Each row was made from one walk, in order. Every step used is in the known rows, and no mark comes twice. Write each row's walk.
Known rows
palu-kika-samonap-gagu: 13	-27	2	-21	30	2	-27	22	12	-6	-11	9	19	16	-57	29	15	-47
samonap-bababul: 42	-22	-13	-3	9	1	-11	9	18	-8	16	17	10	-24	-25	16	-13	-20
gagu-kika-samonap: -21	-17	-5	-25	24	15	-25	13	9	2	-10	32	38	6	-22	18	28	-2
palu-kika: 7	-11	21	-22	26	-5	-10	3	7	6	-16	-13	-5	17	-23	8	14	-27
palu-zovasin: 31	-6	2	-5	18	-3	22	-22	-9	-10	-19	-15	0	14	-1	17	0	-26
veruf-samonap-bababul-palu-gagu: 27	15	-5	-1	10	-5	-22	6	13	-14	38	7	56	9	-7	39	-17	-17
gagu-kika-samonap-veruf: -23	-14	5	-27	26	11	-25	11	13	5	-3	27	37	16	-20	16	22	7
kika-samonap-veruf-zovasin: -22	-32	0	-12	-6	4	-35	6	7	-8	1	21	18	40	-30	-5	-19	-7
kika-samonap-bababul-palu-gagu-veruf-zovasin: 27	-29	-35	2	9	11	-45	14	15	-22	6	29	39	16	-44	40	-17	-35
samonap-bababul-palu-gagu: 59	4	-25	12	17	13	-18	12	16	-12	-4	19	20	-14	-15	53	-19	-28
bababul-palu-zovasin: 45	21	-10	7	14	17	11	-20	-22	0	-24	-18	3	8	15	44	-8	-29
veruf-samonap-bababul-palu: 26	9	-2	-7	6	-5	-20	1	7	-8	46	1	51	1	-6	29	-17	-17
palu-kika-samonap-veruf: 2	-25	17	-27	28	2	-23	7	8	-7	-9	-4	14	43	-42	11	6	-24
bababul-palu-gagu-kika-samonap-veruf-zovasin: 3	24	-9	5	18	19	-34	11	9	6	-34	20	26	24	2	54	-4	-12
palu-gagu-veruf-samonap-bababul: 10	16	-10	15	23	-29	-21	10	34	-17	31	-5	46	27	-14	39	2	-1
gagu-kika: -18	1	8	-21	24	5	-12	7	12	19	-9	17	19	-10	-1	13	29	6
veruf-zovasin: -30	-23	10	-9	-17	-10	-34	3	12	22	-16	15	-17	5	-9	-18	-16	-21
veruf-samonap-gagu-bababul-palu: 9	23	-12	-7	12	-5	-14	13	14	10	56	2	42	14	-22	42	6	-18

Write each row's walk
19	-14	-44	-2	14	24	-24	24	8	-9	14	29	28	18	-55	47	6	-31 -> kika-samonap-gagu-bababul-palu
11	-3	-3	-1	12	-40	-17	-5	21	0	79	-27	44	6	-15	14	4	-3 -> gagu-veruf-samonap-bababul
9	0	-19	-23	29	26	-24	-2	8	20	9	-4	-11	64	-35	33	6	-19 -> gagu-bababul-palu-kika-samonap-veruf-zovasin
20	1	-15	14	12	-29	-10	22	26	17	40	-5	14	-32	-34	36	16	-25 -> samonap-gagu-veruf
-9	8	4	1	8	-40	-12	-9	12	4	71	-34	39	17	-4	6	11	6 -> gagu-veruf-samonap
23	15	-23	-17	34	28	-7	-4	3	19	9	-13	-14	47	-24	39	16	-15 -> gagu-bababul-palu-kika
24	-39	1	-27	31	6	-30	13	13	-15	-9	10	20	21	-55	20	5	-43 -> palu-kika-samonap-bababul
16	-4	3	-12	5	-14	-17	4	14	-11	52	5	50	2	-14	13	-13	-11 -> veruf-samonap-bababul
26	6	-7	-7	20	23	-22	1	-13	-1	-22	-6	12	20	-14	41	0	-35 -> bababul-palu-kika-samonap
49	-3	-23	11	14	0	-32	10	24	-2	6	14	18	-11	-20	48	-20	-33 -> samonap-bababul-palu-gagu-veruf-zovasin
18	-20	-15	-25	35	21	-25	8	9	-3	-13	32	44	-2	-29	42	18	-24 -> gagu-kika-samonap-bababul-palu-zovasin
1	-2	-16	-3	35	10	-30	25	31	-19	-26	42	46	19	-26	48	14	-8 -> palu-gagu-kika-samonap-bababul
25	8	0	-8	20	20	-21	0	-10	2	-18	-10	12	27	-13	40	-4	-29 -> bababul-palu-kika-samonap-veruf
7	2	-6	-7	23	-5	-14	32	27	25	4	29	21	-41	-31	42	27	-24 -> samonap-gagu-kika
22	3	0	-5	21	-35	-23	-5	18	4	70	-33	43	10	-19	28	6	-16 -> gagu-veruf-samonap-bababul-palu-kika
43	14	-35	2	27	12	1	15	15	19	16	7	0	-2	-39	63	13	-39 -> samonap-gagu-bababul-palu-zovasin
